What can hang from each mark
Z_761: Z_152 Z_391
Z_152: Z_139 Z_439 Z_589 Z_761
Z_589: Z_152
Z_391: Z_761
Z_439: Z_152
Z_763: Z_771
Z_771: Z_139
Z_139: Z_152 Z_771

Known rows, with every way that one mark hangs from another
Z_589[Z_152[Z_139 Z_439 Z_761[Z_391]]]: |  16 | -37 |  32 |  13 |  45 | -13 | -29 | -23 |   1 |  32 |   7 |  55 | -20 |   5 | -12 |   8 |  16 |  24 | -35 |  66 |  84 |  18 | -10 |  49 | -22 |
Z_761[Z_152[Z_439 Z_589] Z_391]: |  74 | -46 |  18 |  57 |  76 |  16 | -13 |   8 | -52 | -16 |  32 |  62 | -19 |  16 | -13 |  32 | -40 |  24 |  40 |  87 |  56 |   2 |  42 |  10 | -29 |
Z_771[Z_139]: |  -7 | -43 |  68 |  53 |  30 | -24 | -37 |  59 | -27 |  22 |   6 |  54 |  17 |  15 |  11 | -19 |  42 |  41 |  60 |  51 |  25 |  38 |  52 |  -8 |  -3 |
Z_139[Z_152[Z_589]]: | -21 |  -2 |  49 |  70 |  36 | -12 | -29 |  55 | -42 |   8 |  16 |  54 |  29 | -16 | -11 |   1 |  39 |  45 |  31 |  36 |  35 |  46 |  37 |  -7 | -18 |
Z_139[Z_152[Z_761] Z_771]: | -38 |  49 |  19 |  24 |  13 | -19 | -36 |   9 | -15 |  31 |   9 |  50 |  36 | -35 | -51 |  -6 |  46 |  13 |  15 |  35 |  57 |  33 | -10 |  17 |  -5 |
Z_763[Z_771[Z_139[Z_152[Z_589 Z_761]]]]: | -41 | -13 |  83 |  40 |  15 |  29 |  -1 |  78 |  -7 | -10 | -32 |  56 |  69 | -11 | -23 | -20 |  50 |  42 |   0 |  26 |  57 |  65 |  67 |  -7 |  28 |
Z_439[Z_152[Z_589 Z_761[Z_391]]]: |  20 | -41 |  26 |  29 | 101 |  37 | -38 |  42 | -34 |  -2 |   0 |  84 |  27 |   5 | -12 |  -7 |  22 | -21 |  29 |  33 |  37 |  38 |  56 |  20 |  -8 |
Z_761[Z_152 Z_391]: |  42 |  -8 |  25 |  32 |  82 |  -6 | -57 |  16 | -46 |  47 |   9 |  24 | -14 |  42 | -12 |  44 | -39 |  33 |  79 |  80 |  34 |   2 |  -9 |  28 | -33 |
Z_439[Z_152[Z_589 Z_761]]: | -15 | -56 |  39 |  30 |  88 |  28 | -30 |  52 | -27 |  11 |  -1 | 116 |  37 | -19 | -10 | -32 |  66 | -28 |  35 |   6 |  30 |  63 |  42 |  16 |   7 |
Z_589[Z_152[Z_761[Z_391]]]: |  15 | -27 |  45 |  10 |  57 | -19 | -59 |  10 | -18 |  58 |  20 |  32 | -11 |  18 | -11 |  18 |   1 |  32 |  44 |  79 |  37 |  34 | -22 |  40 | -11 |
Z_439[Z_152[Z_139 Z_589 Z_761[Z_391]]]: |   4 | -41 |  27 |  13 | 107 |  35 | -26 |  36 | -19 |  -2 | -18 |  86 |  24 |  22 |  -4 |  -5 |  44 | -15 | -22 |  17 |  70 |  35 |  55 |  33 | -18 |
Z_761[Z_152[Z_139[Z_771]] Z_391]: |  31 |  41 |  -4 |   6 |  68 | -10 | -37 | -15 | -31 |  44 |   9 |  27 | -22 |  56 | -27 |  32 | -25 |  36 |  24 |  84 |  69 | -20 | -30 |  45 | -44 |
Z_763[Z_771[Z_139[Z_152[Z_761[Z_391]]]]]: | -18 |  33 |  65 |  38 |  20 |  24 | -33 |  47 | -15 |   8 | -43 |   3 |  51 |  16 | -30 |   6 |   4 |  47 |  -1 |  47 |  54 |  26 |  45 |   3 |  14 |
Z_589[Z_152[Z_439]]: |   6 | -30 |  33 |  62 |  19 | -28 | -43 |  -7 | -28 |  55 |  30 |  72 | -23 | -21 |  -2 | -20 |  19 |  47 |  41 |  66 |  31 |  28 | -26 |  25 |  -9 |
Z_589[Z_152[Z_139[Z_771] Z_761]]: | -30 |   3 |  27 | -13 |  31 | -30 | -34 | -10 |  11 |  72 |  15 |  69 |  -9 |   3 | -29 | -20 |  57 |  31 |  -4 |  60 |  70 |  38 | -53 |  59 |  -8 |
Z_391[Z_761[Z_152[Z_589]]]: |   9 | -86 |  53 |  27 |  76 |  26 | -31 |  33 | -73 |  41 |  47 |  89 |   3 |  28 |  16 |  14 |  10 |  18 |  75 |  41 |  58 |  43 |  44 |  32 | -13 |
Z_589[Z_152]: | -11 | -21 |  48 |  44 |  38 | -36 | -61 |  20 | -27 |  85 |  27 |  53 | -16 |   0 |   3 | -11 |  24 |  55 |  71 |  64 |  13 |  40 | -37 |  29 | -13 |
Z_391[Z_761[Z_152]]: |  -6 | -59 |  44 |  24 |  65 |  12 | -55 |  14 | -72 |  74 |  30 |  72 |   1 |  28 |  11 |  14 |   9 |  18 |  82 |  33 |  47 |  30 |  12 |  42 | -17 |
Z_391[Z_761]: | -18 | -50 |  50 |  43 |  42 |  -5 | -47 |  16 | -66 |  65 |  38 |  74 |   9 |   1 |  24 | -20 |  39 |  27 |  60 |  31 |  45 |  43 |  30 |  34 |  -9 |
Z_439[Z_152]: | -20 |  -4 |  22 |  58 |  66 |   2 | -62 |  33 | -45 |  52 |  -7 |  84 |  20 |  -7 |   0 | -32 |  44 |   2 |  62 |  12 |   7 |  31 |   5 |  18 |  -7 |
Z_152[Z_589]: |   6 | -43 |  50 |  60 |  60 | -12 | -19 |  49 | -38 |  20 |  30 |  80 |   8 | -11 |   6 | -17 |  41 |  39 |  54 |  55 |  29 |  47 |  34 |   8 | -12 |
Z_763[Z_771[Z_139[Z_152[Z_439 Z_589]]]]: | -14 |   0 |  57 |  95 |  -9 |  27 |   9 |  51 | -30 | -27 | -17 |  57 |  45 | -25 | -17 | -32 |  27 |  63 | -11 |  43 |  58 |  32 |  77 | -25 |  15 |
Z_391[Z_761[Z_152[Z_139[Z_771]]]]: | -17 | -13 |  17 |  -2 |  49 |   6 | -33 | -17 | -54 |  73 |  32 |  75 |  -7 |  41 |  -4 |   6 |  20 |  21 |  27 |  38 |  90 |  10 | -11 |  60 | -25 |
Z_152[Z_139 Z_589]: | -12 | -45 |  53 |  44 |  65 | -17 |  -7 |  46 | -19 |  19 |  12 |  85 |   7 |   2 |  12 | -16 |  62 |  45 |   6 |  41 |  59 |  44 |  32 |  23 | -25 |

Rows
|  28 |  20 |  -7 |  15 |  38 |  -8 |  -2 | -39 |  -3 |   0 |  12 |  61 |  -6 |  -9 | -35 |  -7 |  20 |   5 | -48 |  71 | 101 |  -8 |   8 |  43 | -25 |	Z_152[Z_139[Z_771] Z_439 Z_761[Z_391]]
|  -7 |  15 |   8 |  48 |   9 |   4 |   7 |   4 | -16 | -32 |  27 |  83 |  32 | -60 | -54 | -17 |  40 |   2 | -22 |  45 |  79 |  31 |  39 |   0 |  -2 |	Z_139[Z_152[Z_439 Z_589 Z_761] Z_771]
| -13 | -49 |  41 |  23 |  43 | -15 |  -3 |   0 |   5 |  14 |  -7 |  97 |  12 | -30 | -12 | -24 |  72 |   0 | -35 |  26 |  86 |  35 |  13 |  40 | -11 |	Z_152[Z_139 Z_439 Z_761]
| -19 |  16 |  -4 |  37 |  67 |  13 | -21 |  20 | -28 |  22 |   7 | 104 |  14 |   2 | -11 | -42 |  60 |   9 |  -2 |  23 |  51 |  21 |  16 |  24 | -16 |	Z_439[Z_152[Z_139[Z_771] Z_589]]
|   8 | -99 |  40 |  29 |  64 |  28 |   0 |   3 | -54 |  12 |  34 | 112 |  -3 |  21 |  16 |   2 |  28 |  14 |  -3 |  27 | 102 |  24 |  55 |  39 | -24 |	Z_391[Z_761[Z_152[Z_139 Z_439 Z_589]]]
|  22 | -11 |  29 |  55 |  40 |  13 |  -8 |  19 | -25 | -43 |  15 |  51 |  29 | -28 | -35 |  18 |   6 |  10 | -21 |  50 |  77 |  28 |  67 |  -3 | -20 |	Z_139[Z_152[Z_439 Z_589 Z_761[Z_391]]]
|  26 | -18 |   1 |  32 |  48 |   2 |  12 |  -9 | -24 |  -1 |  25 |  96 | -17 |   2 | -26 |  -3 |  18 |  23 |  -9 |  65 |  89 |   2 |   8 |  28 | -27 |	Z_761[Z_152[Z_139[Z_771] Z_439 Z_589]]
|  51 | -57 |  31 |  44 |  65 |  12 |   0 |  12 | -23 | -32 |  29 |  77 |   7 | -21 | -17 |   0 |  10 |   3 |   2 |  73 |  70 |  30 |  67 |  14 | -10 |	Z_152[Z_439 Z_589 Z_761[Z_391]]
| -26 |  22 |  26 |  29 |  25 |  -5 | -11 |  30 | -17 |  -4 |  23 |  68 |  37 | -35 | -49 | -10 |  47 |  13 |   7 |  42 |  59 |  44 |  27 |  10 |  -4 |	Z_139[Z_152[Z_589 Z_761] Z_771]
| -12 |  68 | -10 |  75 | -12 | -25 | -25 | -19 | -36 |  13 |  23 |  51 |  14 | -46 | -43 | -17 |  17 |  34 |   4 |  51 |  53 |   1 |  -1 |   3 | -18 |	Z_139[Z_152[Z_439] Z_771]
|  25 | -96 |  34 |  46 |  58 |  31 | -11 |   6 | -73 |  13 |  52 | 107 |  -2 |   2 |   9 |   6 |   6 |   7 |  44 |  41 |  71 |  32 |  58 |  23 |  -8 |	Z_391[Z_761[Z_152[Z_439 Z_589]]]
|  35 | -37 |  29 |  29 |  41 | -11 | -42 | -18 | -18 |  32 |  26 |  48 | -20 |  -5 | -17 |   7 |  -6 |  21 |  17 |  82 |  54 |  22 |  -9 |  38 | -10 |	Z_589[Z_152[Z_439 Z_761[Z_391]]]
| -34 | -47 |  61 |  -4 |  48 | -25 | -42 |  14 |  10 |  72 |  -1 |  71 |  -4 |   5 |  -4 |  -9 |  66 |  29 |   1 |  36 |  62 |  53 | -36 |  56 |  -8 |	Z_589[Z_152[Z_139 Z_761]]
| -14 | -62 |  67 |  56 |  11 |   7 |   5 |  61 | -14 | -59 |   1 |  76 |  49 | -28 | -23 | -11 |  55 |   7 | -18 |  29 |  74 |  53 | 108 | -31 |   7 |	Z_771[Z_139[Z_152[Z_439 Z_589 Z_761]]]
| -44 | -30 |  34 |   9 |  79 |  10 | -43 |  26 |  -8 |  42 | -35 | 104 |  33 |  -2 |  -8 | -30 |  85 | -25 |  -7 | -13 |  55 |  42 |   4 |  43 |  -6 |	Z_439[Z_152[Z_139 Z_761]]
|  -2 |  21 |  10 |   9 |  54 | -22 | -29 |  -6 | -19 |  60 |   7 |  60 | -10 |  30 | -26 |  11 |  19 |  30 |  28 |  57 |  66 |   2 | -42 |  46 | -27 |	Z_761[Z_152[Z_139[Z_771]]]
| -27 |  28 |  50 |  89 | -20 |   9 | -14 |  33 | -23 |   5 | -32 |  39 |  43 | -25 | -20 | -28 |  21 |  61 |  -3 |  35 |  49 |  21 |  39 | -13 |  15 |	Z_763[Z_771[Z_139[Z_152[Z_439]]]]
| -22 | -63 |  49 |   7 |  68 |   7 | -41 |   9 | -55 |  73 |  14 |  79 |  -1 |  45 |  20 |  15 |  30 |  21 |  32 |  18 |  82 |  26 |   9 |  59 | -28 |	Z_391[Z_761[Z_152[Z_139]]]
| -23 | -32 |  32 |  47 |  86 |  12 | -30 |  47 | -30 |  23 | -10 | 108 |  21 |   6 |  11 | -34 |  68 |   9 |   4 |   2 |  45 |  38 |  36 |  20 | -18 |	Z_439[Z_152[Z_139 Z_589]]
| -20 | -69 |  66 |  12 |  72 |  -7 |   2 |  46 |   1 |  10 |   0 | 100 |  20 | -10 |  -1 | -18 |  83 |  11 | -16 |  31 |  77 |  60 |  36 |  32 | -12 |	Z_152[Z_139 Z_589 Z_761]
|   3 | -22 |  43 |   4 |  78 | -14 | -29 |  13 |  -3 |  26 |  -9 |  48 |   9 |  20 |  -7 |  10 |  37 |  16 | -12 |  48 |  77 |  25 |  15 |  44 | -27 |	Z_152[Z_139 Z_761[Z_391]]
|  35 | -60 |  34 |  29 |  69 |   7 |  14 |   8 |  -7 | -32 |   8 |  81 |   4 |  -3 | -10 |   2 |  32 |   8 | -50 |  59 |  97 |  26 |  63 |  29 | -25 |	Z_152[Z_139 Z_439 Z_589 Z_761[Z_391]]
|   6 | -31 |  16 |  18 |  37 |   1 |  27 |  -7 |   3 | -18 |  26 | 112 |   8 | -36 | -33 | -37 |  67 |   0 | -49 |  53 | 101 |  31 |  29 |  28 |  -7 |	Z_152[Z_139[Z_771] Z_439 Z_589 Z_761]
|  10 | -38 |  28 |  36 |  56 | -11 | -21 |  -5 | -21 |  28 |  -6 |  81 | -14 |   7 |  -9 |   9 |  20 |  19 |   5 |  40 |  74 |   3 | -12 |  37 | -29 |	Z_761[Z_152[Z_139 Z_439]]
|  56 | -47 |  17 |  39 |  80 |  13 |  -3 |   3 | -35 | -15 |  15 |  67 | -19 |  34 |  -5 |  35 | -18 |  28 |  -7 |  71 |  87 |  -4 |  35 |  24 | -42 |	Z_761[Z_152[Z_139 Z_439 Z_589] Z_391]
|  17 |  64 | -11 |  43 |  10 |  -5 | -25 | -28 | -24 | -12 |  16 |  30 |  18 | -31 | -60 |   9 |  -4 |   9 | -21 |  65 |  74 |  -4 |  14 |  16 | -17 |	Z_139[Z_152[Z_439 Z_761[Z_391]] Z_771]
|  18 | -77 |  47 |  44 |  52 |   0 |   9 |  24 | -14 | -18 |  26 | 112 |  15 | -47 | -13 | -26 |  53 |  -5 |   5 |  47 |  61 |  54 |  53 |  12 |   4 |	Z_152[Z_439 Z_589 Z_761]
|  10 |  43 |  12 |  29 |  39 |   4 | -18 |  18 | -28 | -16 |  25 |  31 |  28 |  -8 | -47 |  18 |   5 |  22 |   1 |  66 |  65 |  24 |  39 |   9 | -16 |	Z_139[Z_152[Z_589 Z_761[Z_391]] Z_771]
|  -3 |  -9 |  32 |  89 |  19 | -10 | -10 |  28 | -40 | -20 |  20 |  74 |  22 | -42 | -18 |  -9 |  29 |  35 |   2 |  38 |  52 |  33 |  53 | -12 | -19 |	Z_139[Z_152[Z_439 Z_589]]
|  -2 | -52 |  44 |  29 |  28 | -20 | -32 |  -6 |  -7 |  45 |  23 |  85 |  -8 | -34 | -19 | -20 |  35 |  15 |  21 |  56 |  48 |  47 | -22 |  36 |   4 |	Z_589[Z_152[Z_439 Z_761]]
|  -4 | -71 |  31 |  27 |  53 |  13 | -24 | -19 | -54 |  43 |  19 |  96 |  -7 |  20 |  11 |   8 |  24 |  10 |   2 |  20 |  98 |  11 |  19 |  53 | -27 |	Z_391[Z_761[Z_152[Z_139 Z_439]]]
| -19 |  42 |   2 |  43 |  -5 | -14 | -16 | -18 | -16 |   2 |  15 |  66 |  29 | -58 | -60 | -15 |  39 |   1 | -17 |  37 |  72 |  18 |   1 |  13 |  -5 |	Z_139[Z_152[Z_439 Z_761] Z_771]
| -44 |  36 |  65 |  71 |  -5 |   5 | -34 |  59 | -25 |  33 | -36 |  23 |  50 |   1 | -13 | -20 |  27 |  71 |  26 |  32 |  33 |  31 |  26 |  -8 |  15 |	Z_763[Z_771[Z_139[Z_152]]]
|   4 |  21 |  13 | -13 |  46 | -22 | -40 | -22 |   1 |  60 |  19 |  35 | -19 |  27 | -27 |   7 |  13 |  35 | -11 |  83 |  74 |  12 | -41 |  59 | -21 |	Z_589[Z_152[Z_139[Z_771] Z_761[Z_391]]]
| -36 |   5 |  62 |  55 | -14 |  21 |  -7 |  31 |  -3 |  -6 | -39 |  56 |  57 | -33 | -33 | -27 |  39 |  28 | -21 |  22 |  68 |  37 |  44 |  -2 |  29 |	Z_763[Z_771[Z_139[Z_152[Z_439 Z_761]]]]
| -51 |  13 |  77 |  39 |   4 |  12 | -25 |  57 |  -4 |  20 | -46 |  37 |  63 | -11 | -28 | -17 |  49 |  41 |   7 |  20 |  49 |  49 |  34 |   3 |  28 |	Z_763[Z_771[Z_139[Z_152[Z_761]]]]
| -38 |  20 |   1 |   0 |  60 |   8 | -35 |   0 |  -8 |  42 | -19 | 100 |  27 |  -8 | -31 | -41 |  75 | -24 | -13 |   4 |  62 |  27 | -12 |  48 |  -5 |	Z_439[Z_152[Z_139[Z_771] Z_761]]
|  12 |  -3 |   3 |  52 |  28 | -13 |  20 |  -6 | -18 |  -7 |  34 | 100 |  -7 | -26 | -17 | -34 |  46 |  32 | -29 |  62 |  82 |  11 |  27 |  21 | -22 |	Z_152[Z_139[Z_771] Z_439 Z_589]
|  60 | -20 |  11 |  51 |  64 |  -2 | -38 | -11 | -47 |  19 |  18 |  43 | -21 |  21 | -18 |  35 | -44 |  22 |  51 |  80 |  52 | -14 |   3 |  22 | -30 |	Z_761[Z_152[Z_439] Z_391]
|   8 |  -6 |  16 |  13 |  64 |  -4 |  -6 |  16 | -23 |  27 |  23 |  79 |  -9 |  29 | -22 |   7 |  20 |  31 |  20 |  65 |  73 |  14 |  -5 |  35 | -27 |	Z_761[Z_152[Z_139[Z_771] Z_589]]
|   2 | -19 |   0 |  18 |  33 |  11 | -15 | -44 | -52 |  44 |  34 |  91 | -15 |  15 | -10 |  -3 |  13 |  10 |  -3 |  40 | 106 |  -4 |   3 |  56 | -25 |	Z_391[Z_761[Z_152[Z_139[Z_771] Z_439]]]
